Each row was made from one small tree. Brackets hold a mark, then the marks that hang from it, in the order of their numbers. Every link used is in the known rows. Write each row's tree.
Known rows:
(z635 z420 (z534 (z980 z185 z777))): [-36.1 -16.7  -5.9 -17.1  21.6  29.4  -0.4   2.4  60.8 -20.2  -0.1  17.2
  11.1 -11.6 -17.1  26.2 -14.4  15.9  16.9  28.5  10.3 -21.5  -0.2  -9.6
   6.4  12.7  43.3 -16.9  -6.6  -6.8  22.8  16.2   4.0 -15.5 -27.2  -0.4
 -10.7]
(z420 (z635 (z534 (z980 z185 (z777 z545))))): [-23.7 -17.2   3.7  20.6  15.9   6.1 -11.5  -9.5  34.0 -10.4 -19.3   0.6
  22.2   4.5 -15.4 -20.3 -21.3  11.6  -5.0  24.6   1.4 -34.9   0.3   9.3
 -12.3   4.8  19.1 -19.6   0.6 -13.5  -3.8  -7.0   2.2 -18.2   1.1   0.8
   3.2]
(z534 z980): [-32.4 -19.4  -3.6  -3.9   2.1  20.6  -0.1 -21.7  14.8 -12.4 -14.1  17.2
  -7.8  -3.8  -4.3  10.0 -13.7   0.5 -12.9  16.1   0.5  -1.6  -5.5  33.8
  -9.8  -5.7   9.7  -1.2   3.9  -7.1  26.6  -3.2   2.4  11.1  15.3  -1.1
  -0.9]
(z980 z185 z777): [-10.9  16.4  -2.1   8.3  51.1  -0.5  -9.2   7.3   6.1   1.6  12.3  29.0
  31.7 -12.6 -26.6  13.7   4.2   7.6  -0.3  16.7   4.3  -2.2  11.7 -13.5
   7.0  -6.4  -2.0  -6.1  -1.5   4.0  27.5  26.7 -13.3 -29.2  10.5  -3.7
  18.2]
(z777 z545 (z980 z185 z420)): [-17.3 -23.9  -2.9  -4.3  25.5  -9.2   1.4 -11.8  27.0  10.7 -23.2  -1.6
  60.4  11.6  -8.6 -10.8  -3.8  55.3   5.9  11.2  12.5 -15.5  44.6  17.9
 -52.2   5.8 -19.3  17.3  -4.9  -3.2  -1.1 -25.6 -11.6  -1.1  21.7  13.9
  12.1]
(z777 (z545 z185) z980): [-15.0 -18.5   4.8   0.1 -11.2 -11.7  -2.6   1.1  14.6   7.7 -27.0  -8.7
  45.7  -1.7   5.8 -12.8 -13.2  56.3 -10.0  20.0  46.7 -21.8  32.5  16.2
 -60.9   2.0 -16.1   2.8 -10.8  -6.9  -2.8 -24.8  -6.3   3.9  36.4  18.2
   5.3]
(z635 z420 (z534 (z980 (z777 z545)))): [-37.2 -20.9   1.2 -16.2   5.1  27.0  -0.8   8.1  57.1 -28.3  -2.4   7.5
  11.4 -12.2  -9.5  24.7 -14.0  18.9  17.9  21.0   9.0 -25.7  -0.4  -3.7
  -6.3  17.1  38.3 -13.9  -4.3  -7.7  10.8   4.3   9.4  -4.8 -26.7   1.9
 -15.3]
(z777 z980): [ -5.8 -21.1  -0.8   6.7  -3.6  -3.8  -2.3  -9.6  16.3   7.9 -10.6  -8.7
  21.1   2.7   3.7   2.0  -0.3  26.5  -7.9   3.3  13.1  -6.5   0.6  23.3
 -36.9   3.4   8.4   4.8  -1.6 -11.3   7.1  -9.7   1.5  17.7  -1.7  10.3
   7.9]
(z545 (z185 (z980 z420)) z777): [-13.0   6.4   3.3  -3.0  -1.6  -9.4   2.4   7.8  20.0  38.3   5.9   7.5
   0.4 -37.6  -8.2   8.1 -14.9  20.9   3.5  23.1  74.8 -13.2  12.2  -2.7
   1.5   2.9  -7.3  -4.2   6.2   3.1  31.8  -1.4   1.8 -31.3  40.0   9.5
 -18.4]
(z185 z980): [ -3.1 -19.9  -2.2   1.0  -2.7  -5.9  -6.6 -17.2  11.2  11.9 -11.0  -6.9
  -0.2  -7.5   0.3   7.3  -6.4  -5.6 -14.3  15.5  -6.0   8.7  -1.7  28.3
 -11.7   3.4   7.5   6.4   5.4  -7.6  22.7 -16.8  -0.3  -1.0  17.5  15.9
 -19.6]
(z635 z420 (z534 z980)): [-31.5 -23.8  -4.8 -21.1  -4.7  31.3   4.7  -1.9  58.5 -19.0  -7.1   3.1
  -5.7  -4.9  -3.6  21.4 -15.4  13.6  16.4  21.7   9.9 -21.8  -6.4  -3.9
   1.5  17.5  46.0 -13.6  -5.0  -9.6  11.6   3.2  10.0  -0.8 -31.7   3.2
 -16.7]
(z420 (z635 (z534 (z980 z185 z777)))): [-20.3 -13.7   0.6  22.9  20.1   8.3 -12.7 -11.5  33.2  -6.1 -16.8   1.5
  14.1   4.4 -14.8 -18.1 -21.1   2.1  -4.4  22.3  -2.2 -31.4  -8.1  12.2
  -2.0   5.0  26.0 -20.7   4.9 -12.4  -0.8   0.4   3.7 -18.9  -3.1  -1.5
   2.3]
(z980 (z420 z635) z777): [-15.1  11.8  -1.5  16.2  49.0  -9.2  -2.0  -4.1   9.6   2.6  12.9 -10.2
  30.9   3.2 -34.1 -16.5  -0.2  -0.4  23.7   0.1 -12.3 -23.6   9.1  14.6
  12.6  22.0  -0.9  10.6  24.1   7.8  -0.9   5.4   4.8 -24.6   0.0 -12.9
   9.9]
(z420 (z635 (z534 (z980 z777)))): [-20.9 -16.0   1.4  24.5   7.8   7.7 -13.6 -11.3  32.5 -10.0 -13.5  -6.8
   8.9   2.7 -12.6 -16.6 -21.2   2.0  -3.7  18.3  -1.9 -32.0 -13.5  15.3
  -4.4   8.0  26.8 -19.7   6.8 -13.0  -4.5  -3.4   8.0 -11.4  -7.9  -1.2
  -1.3]
(z777 z545): [ -8.7  -9.1   7.6  -3.1  -7.1  -6.8  -2.8   7.6  -3.4 -13.1 -10.8  -0.3
  21.1   1.2   4.7  -9.6  -3.9  23.0  -1.3   2.5   6.7  -7.3  20.6  -1.1
 -26.0  -2.2 -19.3   2.1  -8.9   1.5 -12.9 -21.1  -3.4   0.5  13.8   5.1
   1.2]
(z980 z420): [ -5.3   2.2  -7.1 -10.4  23.5   0.4  13.0 -12.5  15.4   8.2   4.8  -6.2
   8.9   6.7 -16.2  -3.0   0.9   3.3  22.0  -7.7  -8.2  -1.8  15.8   7.7
   8.6  14.3  -5.7  14.8  12.6   8.4  -6.2  -0.9   0.1  -6.4   3.6  -4.5
  -0.2]

Write each row's tree:
[-43.2 -11.1  -9.9   4.8  57.5  15.3  -1.6 -27.4  26.7  -1.6  -7.5  22.5
  22.9  -0.5 -35.4  -3.4 -11.7   4.4   2.7  26.2  -6.6 -17.0  13.3  33.9
   2.3   1.5   4.5   4.8  17.1   0.7  32.5  10.3  -4.6 -21.5  23.6  -7.8
   9.8] : (z534 (z980 z185 (z420 z635) z777))
[-13.2   6.8  -4.2   3.9  21.9  -8.7  -2.0  -8.5  14.6  25.1  -6.4  -9.7
  16.4 -13.5 -22.3  -8.6 -15.7   8.6  -0.8  32.7  32.0 -12.1  17.8  17.7
   1.2  13.2  -2.7   3.2  14.9   1.6  20.3   1.2  -4.5 -34.1  43.7   8.8
 -11.3] : (z545 (z185 (z980 (z420 z635) z777)))
[-12.5  -7.8   4.9  -5.6  -8.6  -8.6  -3.3   2.0   4.9   3.5 -20.6  -3.5
  24.1  -8.5   1.7 -10.2 -16.6  26.8  -8.8  23.5  31.7  -8.8  29.5   5.4
 -30.7  -1.8 -20.8   1.3  -7.4   0.6   2.7 -21.1  -8.4 -14.1  46.8  14.9
 -11.9] : (z777 (z545 (z185 z980)))
[-38.3  -8.7  -3.3  -4.1  15.1  22.4  -1.3 -15.5  57.4 -21.9   3.7  22.1
  11.2 -16.4 -19.1  27.1 -18.6  11.5   5.6   9.1  -1.7  -9.5  -8.2  11.1
  -4.9   9.5  33.7 -24.5  -1.9 -13.2  10.7  12.8   6.6  -1.7  -4.0  -1.5
   0.3] : (z635 (z534 (z980 z420 z777)))
[-44.6  -8.9  -7.0  -6.0  33.6  15.6   0.4 -22.8  21.4 -13.4   1.9  20.9
  10.9 -11.9 -26.3  16.1  -9.1   0.5   4.8   9.9  -4.0  -4.6   1.9  40.8
  -0.9   5.2   5.6   5.5  15.5   1.1  32.0   6.5   4.3  -0.8  16.9  -7.5
   3.8] : (z534 (z980 z420 z777))
[-10.5 -10.8   4.1  13.8  16.0 -12.7  -1.9   4.1  21.5  27.8   3.6   6.9
  22.6 -13.8  -6.2  -2.7  -0.2  34.0   7.0   3.8  46.5 -24.9   8.2   0.3
 -17.9   2.0  -1.9   2.6   3.1  -0.9  17.9  -5.2   3.9 -10.7  -1.6   1.8
   7.2] : (z545 (z777 (z980 z185 (z420 z635))))
[-16.8 -17.9   1.3  10.9  27.3 -14.7  -9.6 -16.8  15.2   7.8  -8.8 -12.0
  31.7  -7.1 -21.9  -9.0  -6.3   6.5   1.9  15.5 -11.3 -13.6  15.1  37.3
 -14.9  16.4  -2.6  17.3  16.9  -2.6  17.7 -22.3   2.1 -17.0  25.1  11.7
 -15.2] : (z185 (z980 (z420 z635) (z777 z545)))
[-23.1  18.7   0.8  -4.8  40.5  -8.8   2.5   6.5  12.0  -3.9  12.1   5.1
  43.8 -13.3 -30.2   1.3  -1.8  22.5  22.6   4.5  16.9 -13.8  30.5   1.6
  -7.7  12.9 -21.2   8.1   8.4  12.9   4.5   3.2  -2.7 -26.2  29.8  -4.2
   6.2] : (z980 z420 (z777 (z545 z185)))
[-46.4 -14.8  -4.8   3.0  54.5  11.1  -2.7 -25.0  26.4  -6.7 -13.7  21.1
  35.8   0.1 -32.8  -5.7 -15.6  15.4   1.2  25.7  -4.4 -20.5  23.1  33.5
 -10.5   1.8  -4.7   6.2  13.8   2.2  27.4  -2.1  -6.6 -20.2  31.6  -5.6
  11.1] : (z534 (z980 z185 (z420 z635) (z777 z545)))
[-46.5 -12.3  -0.8   5.0  33.3   9.0  -1.3 -21.1  20.4 -10.2 -12.7   9.3
  25.0  -5.7 -26.9  -9.0 -19.2  15.4   4.3  22.5   9.6 -26.2  14.8  38.6
 -14.5   6.7  -4.2   4.8  17.6   3.2  21.1  -4.5   1.3 -13.6  34.0  -5.2
   3.1] : (z534 (z980 (z420 z635) (z777 (z545 z185))))
[ -7.4 -20.7  -8.6   7.8  35.5  -7.0   1.8 -23.1  28.4  26.1 -16.9 -10.3
  42.2  19.0 -17.5 -20.1  -3.3  31.3   5.5  14.4   4.0 -20.6  23.8  23.7
 -25.9   9.4   2.9  16.8   8.3  -4.7   4.3 -10.2  -6.4  -3.9   7.1   8.1
  12.5] : (z777 (z980 z185 (z420 z635)))
[ -6.3  -4.7  -4.9   5.3  22.5  -0.7   5.9 -12.6  32.6   7.0  -3.0 -18.1
  12.0  14.4 -19.4 -23.2 -10.0   4.8  22.6  -0.9  -9.4 -22.1  10.1   6.3
   9.0  19.9   9.9   1.6  12.3   1.0 -20.4  -5.7   4.9 -15.6  -6.6  -3.1
  -2.7] : (z980 (z420 (z635 z534)))
[-12.2   9.2  -1.4  -1.1   7.4  -4.6  -6.2  -1.4   5.9  20.4  -3.5   3.3
  10.2 -22.1 -13.3   7.4 -15.6   8.2 -10.3  32.7  38.4  -3.8   9.8   9.2
  -2.8   2.9  -0.1  -4.8   3.5  -2.2  28.0   6.5  -7.5 -25.0  43.2  13.2
 -11.9] : (z545 (z185 (z980 z777)))
[-18.4 -14.3   0.7   0.5  26.0 -10.0  -6.1 -14.1  17.4   3.4  -1.8  -3.4
  27.2 -13.9 -18.0   7.9  -4.6   8.3   1.8  12.1  -8.7   0.6  14.4  32.0
 -17.0  12.1  -3.3  15.5  12.6  -2.7  23.4 -18.4  -0.2 -11.6  26.0  12.5
 -12.7] : (z185 (z980 z420 (z777 z545)))
[-39.2  -7.7  -7.1  -5.2  30.3  23.6   0.1 -12.5  59.1 -16.0   0.3  28.8
  18.8 -15.4 -23.3  24.7 -19.0  15.0   3.6  16.2   0.3  -8.3  -1.4   4.7
  -3.5   4.1  32.1 -24.4  -4.8 -12.7  16.7  18.7  -0.8 -11.8   0.8  -1.1
   5.5] : (z635 (z534 (z980 z185 z420 z777)))
[-10.5 -10.2   2.8   6.2  12.4  -8.9  -1.4   5.6  26.6  25.9   8.7  13.9
  21.1 -20.4  -5.1  10.1   3.5  35.1   7.2   2.5  46.8 -14.0   8.0  -1.8
 -16.5   0.3  -3.8   1.3   0.8   1.0  22.8  -1.9   2.2  -5.4   1.9   2.6
   6.0] : (z545 (z777 (z980 z185 z420)))
[-16.0  -9.3  -2.9   1.1  28.1  -5.4  -3.7 -16.8  16.0   8.9   4.6  -4.0
  18.4 -13.5 -21.5  13.5  -2.3  -5.0   2.3  10.8 -11.6   4.4   5.0  34.2
  -2.6  14.6   6.9  14.1  17.8  -2.2  30.1  -7.6   1.5 -12.9  20.5   8.8
 -14.6] : (z185 (z980 z420 z777))
[ -9.8   2.7  -7.6 -10.0   7.8  -1.7   3.2 -12.0  13.7  28.6  -8.2  -8.6
   6.1 -10.5 -14.3  -3.9 -16.0   9.3  -1.6  27.6  32.8  -3.7  19.1  12.3
  -0.6   8.9  -2.9   4.6   7.9   1.5  17.8  -0.7  -6.9 -24.4  45.6  13.4
 -16.7] : (z545 (z185 (z980 z420)))
[-15.7   8.2   3.6   0.5  -1.5 -10.7   3.2  12.5  24.8  34.1   7.1   4.4
  15.1 -29.2  -5.1   6.3 -10.9  44.8   7.2  13.8  87.9 -21.8  14.2  -5.7
 -16.4   4.6  -7.8  -7.1   1.9   3.0  22.1   3.2   2.9 -17.4  26.8   6.8
   1.6] : (z545 z185 (z777 (z980 z420)))
[-32.6 -15.7 -10.0 -10.6  19.4  24.0   1.8 -19.4  65.2 -10.1  -7.6  23.0
   9.5  -7.1 -16.7  20.2 -23.0  14.2   3.0  20.4   1.1  -5.7   0.4   5.2
  -3.1   4.0  31.0 -22.9  -8.0 -14.5   8.3   8.8  -1.8  -6.2   1.3   1.9
   0.6] : (z635 (z534 (z980 z185 z420)))
[-40.8  -7.8  -6.4  -0.7  36.4  19.4  -7.2 -16.2  17.6  -9.3  -3.3  38.1
  15.3 -12.1 -22.8  16.7  -9.7   4.4 -11.8  27.8   2.2  -2.2   3.9  23.0
  -4.2 -11.0   7.9  -6.7   3.9  -4.3  43.0  15.8  -7.3  -9.0  21.7  -4.3
  10.9] : (z534 (z980 z185 z777))
[-10.8 -17.6 -11.2  -2.3  32.4  -2.6   4.0 -20.7  29.7  24.0 -10.7  -1.0
  37.0  11.2 -13.6  -3.0   0.3  34.3   5.7  12.4   8.2  -8.0  23.1  20.3
 -26.1   6.1   1.2  13.4   3.0  -4.0   9.7  -3.1  -9.1  -1.3   8.7   7.5
  13.8] : (z777 (z980 z185 z420))
[-18.2  13.9  -7.7  13.5  75.1  -1.0  -3.3  -6.2  37.2   8.7   8.5  11.5
  45.8   1.2 -45.4 -10.8  -7.6  12.3  24.4  17.3  -8.1 -23.6  20.0  -5.1
  17.3  13.7   8.5  -2.3  11.7   3.5   4.3  21.5  -8.7 -43.4   3.3  -8.8
  16.1] : (z980 z185 (z420 (z635 z534)) z777)
[-35.1 -21.3  -8.2  -1.6  21.5  14.4   5.0 -32.8  24.6  -0.3 -16.6   2.6
   1.1   9.4 -17.9  -9.5 -15.4   1.5   3.3  13.6  -7.5 -17.4   4.9  43.1
  -2.6   6.9   6.7   9.4  17.8  -1.7  14.9  -8.4   4.0   0.0  18.1  -6.1
  -5.3] : (z534 (z980 (z420 z635)))
[-15.7 -16.7   6.9   6.5   8.1  -9.2 -13.7  -4.6   8.7  -0.7  -5.2   1.0
  24.7 -18.6  -7.6  11.1  -4.2   4.2 -13.6  17.1  -3.8   1.2   7.3  27.4
 -22.6   2.8   0.8   5.0   3.8  -7.1  27.0 -16.9  -1.7  -9.1  25.9  14.5
 -13.7] : (z185 (z980 (z777 z545)))
[-14.6  -9.5   3.7  -2.3  -2.3  -9.8  -2.4  -3.3  26.6   6.1 -22.8 -11.1
  28.7  -4.8  -6.5 -18.6 -22.7  30.9   0.4  24.8  26.5 -21.0  31.6   5.5
 -27.8   7.7 -11.4  -3.1  -3.6  -2.8  -7.5 -22.5  -6.0 -19.5  40.7  15.4
 -13.5] : (z777 (z545 (z185 (z980 (z420 (z635 z534))))))
[-21.1 -20.9   2.4   4.3   4.8 -12.3   0.8  -9.8  36.7  11.9 -27.7 -22.5
  55.3   7.4  -7.7 -26.8 -19.8  61.0   7.3  20.9  39.3 -37.5  37.9  17.7
 -53.9  15.3  -8.6   5.2  -1.3  -7.6 -14.5 -28.5  -2.8  -6.8  30.5  17.3
   2.9] : (z777 (z545 z185) (z980 (z420 (z635 z534))))
[-22.8  13.4  -4.1  -4.9  70.0  -7.9   1.1   2.6  20.4   3.1   7.4  20.3
  56.6  -3.9 -37.9   2.4   1.5  25.9  20.6  10.1  -0.7  -9.4  41.5  -5.7
  -3.0   4.9 -22.0  10.8   2.8  12.7  10.0  10.5 -15.2 -37.0  23.8  -6.3
  15.7] : (z980 z185 z420 (z777 z545))
[-44.7  -6.4 -11.9  -7.3  55.2  19.4   3.1 -24.0  30.0  -2.9  -2.2  32.7
  20.7  -8.4 -33.7  14.2  -9.4   6.3   2.4  21.8  -3.7  -3.4  12.5  31.0
   1.1  -2.0   5.7   3.8  10.9   0.7  38.1  14.7  -6.7 -15.6  24.2  -6.8
  11.3] : (z534 (z980 z185 z420 z777))
[-15.6   7.3  -4.3   4.7  18.4  -3.0  -4.4  -6.7  26.3  20.9  -5.0  -7.0
  16.9 -16.3 -22.1  -3.5 -21.5  11.0   2.9  32.4  33.0 -15.3  12.0  10.8
   0.7  13.4   7.0  -4.6  10.3  -3.4  17.2   3.2  -3.8 -33.3  38.1  11.3
 -11.0] : (z545 (z185 (z980 (z420 (z635 z534)) z777)))
[-22.4  14.1   2.2  11.4  44.2 -15.2  -0.9   1.7   8.6   1.3   3.1 -10.3
  46.6  -1.7 -32.8 -24.9  -7.9  20.9  22.9   9.3  12.2 -33.0  29.3   9.2
  -5.3  18.6 -20.6   9.6  18.0  12.6  -5.4  -2.1  -1.6 -35.3  28.0  -6.0
   4.9] : (z980 (z420 z635) (z777 (z545 z185)))
[-19.6   9.0  -1.4  11.7  74.2 -12.8  -3.1  -2.7  14.0   6.8  -1.1   7.2
  60.2   6.9 -41.3 -24.5  -3.0  22.0  21.6  16.3  -5.1 -28.4  41.3   0.2
  -1.2   9.7 -20.4  12.0  10.9  12.5   2.3   4.7 -12.4 -43.6  22.1  -7.4
  16.9] : (z980 z185 (z420 z635) (z777 z545))
[-49.5  -6.9  -3.5  -8.3  30.1  12.8   2.3 -14.9  21.0 -12.8  -6.4  21.0
  22.5 -13.7 -25.2   9.5 -14.6  17.0   3.7  17.6  11.7 -12.0  13.8  33.9
 -14.6   4.0  -4.6   3.7  11.4   3.3  26.9   0.0   0.4  -8.0  37.6  -3.3
   1.9] : (z534 (z980 z420 (z777 (z545 z185))))
